Known rows, with every step that occurs
sedafit/muron/bosup/kodi/tidan/duged: [ 0.23 -2.31  0.97  1.44 -2.54 -1.53 -1.72 -0.99  2.47 -0.65  1.13  2.52
 -0.71  2.44 -0.19  2.40 -0.16 -0.92  2.41  0.61  1.14 -0.19  0.19]
zatop/redu/sedafit/muron/bosup/kodi/tidan: [-2.33 -1.58  0.38 -0.69  1.14  0.59  0.52  0.04  1.79  0.08  0.62  2.14
  1.78  0.66  0.74  2.54 -0.90 -1.63  5.84  0.15 -0.21 -0.28  3.04]
zatop/redu: [-0.11  0.22  1.44 -0.78 -0.58  1.65  2.98 -0.82 -0.21 -0.45  0.54 -5.52
  1.03 -2.46 -1.07  1.00 -0.45 -0.99  0.64 -0.28 -0.41 -2.09 -0.92]
sedafit/muron/bosup/kodi: [-0.09 -1.74  1.61 -2.51 -0.26 -1.74  0.28  1.25  1.76 -2.40  0.81 -2.19
  1.93  0.15 -0.42  4.83  1.05 -4.11  2.80  1.26 -0.73  0.43 -0.34]
kodi/bosup/muron/sedafit/redu: [-1.64 -1.83 -0.38 -0.93  1.28 -0.38 -0.87 -0.37  0.02  0.53 -1.53 -1.43
  1.63  0.30  1.42  0.58  1.79  0.36 -0.48 -1.48 -0.84 -1.80 -0.67]
kodi/bosup/muron/sedafit/redu/zatop/duged/nenir: [ 0.29  2.32  0.48  0.74  2.07 -0.42 -0.48 -0.29 -0.37  0.33 -0.12  2.19
  0.40 -0.82 -0.68 -3.69 -2.83  2.28 -0.13 -1.23 -0.49  2.13  0.61]
kodi/bosup/muron: [ 1.42 -2.32  1.10 -1.32  0.83  0.81 -0.16  0.83 -0.73 -0.92 -2.80 -3.32
  1.07 -1.97  2.01 -0.52  2.10 -2.51  0.40  1.89 -2.05 -1.12 -2.24]
duged/zatop/redu: [ 1.55  1.79 -0.18 -0.06 -0.78  1.12  3.44 -0.04 -0.21  0.29 -0.16 -4.43
  2.13 -2.10  0.12  0.50  0.63  0.01 -0.75 -0.97 -0.37  0.05 -2.41]
tidan/kodi/bosup: [ 1.30  0.45  0.39 -1.16  0.17 -0.32  1.48  1.53 -1.56 -4.21 -1.16 -1.62
 -0.84  1.14  1.09  0.87  1.63 -2.96 -0.54  3.99 -1.60 -1.75 -1.35]
tidan/duged: [ 0.76 -0.98  0.40  1.17 -2.97 -0.15 -1.87 -2.03 -0.55 -0.73  0.15 -1.33
 -2.74  0.05 -1.98  0.06 -0.61 -0.21 -2.35 -0.28  0.92 -0.90 -1.86]
zatop/redu/sedafit/muron/bosup/kodi: [-1.69 -1.74  0.92 -2.74  1.45  0.36  1.11  0.00  1.17 -1.34  0.87 -0.91
  2.87  0.83 -0.34  4.81 -0.71 -2.32  4.78  0.69 -0.69  0.20  2.13]
sedafit/muron/bosup: [ 2.09 -1.61  0.69 -2.55  0.64 -0.51 -0.78 -0.29  1.22 -0.86 -0.10 -2.75
  1.82  0.64 -1.00  1.99  1.42 -4.07  1.65  0.45 -0.18  1.11 -2.08]
kipanad/nenir: [ 0.67 -0.12  1.32  1.51 -0.86  1.32 -0.55 -1.47 -1.49 -3.00 -1.23 -5.22
 -1.95 -4.38 -1.61  0.34 -0.13 -3.97  0.28  1.39 -1.35 -0.42 -2.03]
bosup/kodi/tidan/duged/nenir: [-0.73  1.00  1.04  3.71 -3.06 -0.72 -1.02 -1.30  1.38 -1.97  1.53  2.95
 -2.28 -2.58 -1.17 -0.22 -3.43 -1.25  0.93  2.03  1.29 -1.40  0.86]
sedafit/muron/bosup/kodi/tidan/duged/zatop: [ 2.16 -0.43 -0.87  1.89 -2.48 -2.01 -1.13  0.07  2.36  0.06  0.30  3.19
  0.70  2.59  1.13  1.72  1.15 -0.13  0.68 -0.11  1.01  2.28 -1.75]
sedafit/redu/zatop/duged/tidan/kodi/bosup/muron: [ 2.86  0.14  0.73  0.49  0.07 -0.01  2.51  1.63  0.29  1.72  0.72  1.45
  0.93  0.59  2.29 -1.34  1.42  2.45 -0.67  3.38  0.46 -0.32  0.23]
muron/bosup/kodi/tidan/duged/zatop/redu: [ 0.75  1.41 -0.13  1.38 -0.66 -0.71  1.62 -0.53  1.36  0.09  0.89  0.04
  1.94  1.20  1.53  1.85 -0.53  1.79  1.66 -1.16 -0.30  0.54 -1.17]
kodi/bosup: [ 0.05  0.42 -0.16 -0.78  0.88 -0.25  0.21  1.15 -1.91 -2.83 -2.96 -2.04
 -0.77 -1.00  0.89 -0.03  1.01 -3.07 -0.67  0.71 -2.51 -0.55 -3.04]
sedafit/redu: [-0.80 -0.21  0.16 -0.46 -1.80 -1.08  1.32 -0.27  0.08  0.78  0.76 -2.57
 -0.46 -1.36 -1.19  1.39  1.23 -0.23 -1.53 -1.02  0.94 -2.27 -1.73]
duged/tidan/kodi: [ 1.26  0.44 -0.16  0.87 -2.07  0.96  1.27  0.72  0.53 -1.02  1.60 -0.77
 -0.74 -2.04  0.09  0.85  0.97 -2.66 -1.67  4.63  1.85 -2.24  0.36]
zatop/duged/tidan: [-0.13  0.08  0.07  2.85 -0.91  0.26 -0.09 -0.65 -0.52  1.23 -0.41 -0.30
 -0.97 -3.46 -1.14 -2.45 -1.25 -1.38 -2.29 -0.44  2.08  0.54 -0.91]
tidan/duged/zatop/redu/sedafit: [-0.17  0.56 -2.26  1.07 -0.39  2.06 -0.39 -2.31 -1.57  1.17 -0.69  0.97
 -0.27  0.68 -0.77 -0.49 -1.70  2.23 -0.87 -1.55  0.58  0.85  0.06]
tidan/kodi/bosup/muron/sedafit/redu/zatop: [ 0.58  1.23 -0.57 -2.31  1.07 -0.13  0.27  1.95 -0.04  0.34  0.66  0.96
 -0.12  2.53  1.24  0.21  1.78  3.06 -0.74  0.60 -1.32 -0.13  1.03]
kodi/tidan: [-0.81 -0.34  0.13  1.21 -1.27  0.23 -0.88  0.32  0.04  0.40 -0.83 -0.05
 -2.24 -2.37 -0.19 -1.85  0.44 -2.15  0.22 -0.71  0.12 -1.20 -0.64]
redu/zatop/duged: [ 0.90  1.81  0.96 -0.25 -0.43 -0.60 -0.36  0.74 -1.80  0.88  0.12 -0.51
 -3.01 -0.54 -2.82 -3.38 -1.58  1.40 -2.08 -2.71 -0.17  2.97 -0.66]

Rows
[ 0.41 -1.99 -0.94 -2.79  2.07  0.59 -2.62 -1.02  0.08 -0.19 -0.91  0.35
  0.92  1.32 -1.31  1.22  0.23 -3.53  2.25 -0.06 -0.11  1.90  0.07] | redu/sedafit/muron/bosup
[-0.45  1.02 -1.16  1.73  1.75  0.20 -0.60  0.65 -0.08  3.23 -0.90  3.05
  0.40 -0.63  1.33 -2.99 -0.44  3.30 -1.75 -1.87  0.36  1.98  0.24] | kodi/bosup/muron/sedafit/redu/zatop/duged/tidan
[-0.66 -1.82  0.08 -1.26  0.65 -0.47  0.21 -0.07  0.36 -0.55  0.05 -1.04
  1.59  2.05  1.54  1.36  2.33  0.43 -0.35  1.17 -0.22 -2.74  0.65] | tidan/kodi/bosup/muron/sedafit/redu
[-0.53  0.66 -0.56 -2.00  0.27  0.26 -1.23  0.98  0.50  2.84  0.91 -0.30
 -0.55 -0.40 -0.62 -0.41  1.00  3.19 -1.28 -2.82 -0.41  0.67  0.73] | bosup/muron/sedafit/redu/zatop
[-1.58  0.74 -1.98  0.85  1.27  0.52 -0.83 -1.21 -0.10  0.83 -0.27  3.84
  0.73  1.83  1.09  0.77 -1.93  2.04  2.39 -1.61 -0.28  1.34  1.45] | muron/bosup/kodi/tidan/duged/zatop/redu/sedafit
[-2.87 -0.26 -0.93 -0.52 -0.22 -0.89 -1.05 -0.99 -0.04  0.52  0.15 -1.41
 -0.44 -0.06 -1.41  1.05  0.56  0.26 -1.90 -3.16  0.72 -1.54 -0.26] | muron/sedafit/redu
[ 1.35  0.10  0.67  2.06 -1.86  0.15  1.33 -0.12 -0.12 -0.48  1.69 -0.06
 -1.01 -0.92 -0.91 -1.18 -0.45 -1.47 -2.04  3.19  2.80 -0.95  0.77] | zatop/duged/tidan/kodi
[-0.50  1.16 -1.03 -1.97  1.63 -0.09 -0.81  1.68 -0.35  1.47 -0.75  0.59
 -0.19  0.73  1.08 -0.49  1.29  3.05 -0.89 -2.11 -1.94  0.83 -0.24] | kodi/bosup/muron/sedafit/redu/zatop
[ 0.81  0.52  0.67 -0.82  1.21 -1.06  0.30  0.80 -0.81  0.80  0.59  1.50
 -0.36  3.61  0.01 -2.25  0.11  3.93 -1.12 -0.78 -0.18  1.25  1.38] | tidan/kodi/bosup/muron/sedafit/redu/zatop/duged
[-2.26 -0.36 -0.66 -1.13  1.20  2.84  0.33 -1.51 -1.78  0.36 -0.60 -1.40
 -0.30 -1.54 -1.40 -0.08 -1.72 -0.45  1.19 -0.88 -0.28 -1.07  1.66] | zatop/redu/sedafit
[-0.22  0.44  0.25 -0.46  1.77 -0.93 -0.70  0.46 -1.15  1.93 -0.88  1.09
 -0.35  1.87 -0.08 -2.96 -0.32  3.97 -1.22 -3.50 -0.94  2.25  0.00] | kodi/bosup/muron/sedafit/redu/zatop/duged
[-0.23  0.00  0.71 -0.51  0.36 -0.62 -1.08 -0.29 -0.40  3.38  0.85  0.23
 -0.77  0.77 -1.79 -2.90 -0.65  4.12 -1.71 -4.20  0.71  2.06  1.02] | bosup/muron/sedafit/redu/zatop/duged
[-0.20  2.21 -0.90  1.47 -0.76 -0.42  0.66  0.43  0.34  1.47  2.86  2.96
 -1.42  1.41 -1.01 -1.24 -0.85  2.86 -2.75  0.24  2.59  0.39  2.38] | muron/sedafit/redu/zatop/duged/tidan/kodi
[-0.77  1.18 -2.20 -0.40  0.98  2.24  0.69 -0.84 -1.74  1.06 -1.22 -0.41
  0.75 -1.23 -0.37 -0.54 -0.84  0.42 -0.07 -1.48 -0.23  0.92  0.18] | duged/zatop/redu/sedafit
[-2.02 -0.20  0.72 -0.58  0.52 -1.74 -0.92  1.54  1.01 -1.26 -0.23  0.54
 -0.49 -1.25  0.88  1.40  0.18 -2.80  2.72 -0.35 -1.29 -0.36  0.28] | muron/bosup/kodi/tidan
[ 0.95 -0.08  1.19  2.39 -1.92 -1.13 -1.20 -1.63  3.05 -2.01  2.01  3.31
  0.07 -0.21 -0.93  1.30 -2.66 -2.22  3.26  2.60  1.53  0.01  0.67] | sedafit/muron/bosup/kodi/tidan/duged/nenir
[ 2.55 -2.04  1.47  0.99  0.26  0.67  1.24  0.63 -0.13 -0.47 -0.88 -0.54
  1.42 -0.64  2.25 -1.64  1.22 -1.37 -0.32  4.59  0.46 -1.11 -0.14] | zatop/duged/tidan/kodi/bosup/muron
[-1.62  2.60 -1.49 -1.60  0.11 -0.51 -1.02  1.08 -0.37  1.62  0.93  0.48
 -2.03  0.25 -1.52 -0.15  0.11  2.92 -2.12 -3.74 -0.56  1.07  0.21] | muron/sedafit/redu/zatop
[-2.11  0.42 -1.75  2.24 -1.01  1.21 -0.04 -1.13 -0.38  1.08 -0.17  3.88
 -0.57  0.66  0.51  0.41 -1.96  2.53  1.14 -1.19  0.49  0.23  2.00] | bosup/kodi/tidan/duged/zatop/redu/sedafit
[-0.70 -1.59 -0.12  1.42  0.79 -0.43  0.40 -0.76  0.50  1.08  0.22  1.23
  1.87  1.46  1.63 -0.61  0.91  1.46 -1.14  0.91  1.63 -1.65  1.19] | zatop/duged/tidan/kodi/bosup/muron/sedafit/redu
[-0.08 -2.16  0.36 -1.65  1.59  0.90 -1.73  0.32 -0.50 -2.37 -1.72 -1.59
  0.96  1.12  1.60 -0.07  1.61 -1.92 -0.06  1.99 -1.49 -1.31  0.93] | tidan/kodi/bosup/muron/sedafit
[ 2.00  2.76 -0.42  0.94  0.63 -0.14  1.76  2.32 -1.39 -1.48 -0.36  2.36
 -1.53  0.82  1.19 -1.89 -0.18  0.22 -1.55  3.24 -0.51  1.16 -0.34] | redu/zatop/duged/tidan/kodi/bosup
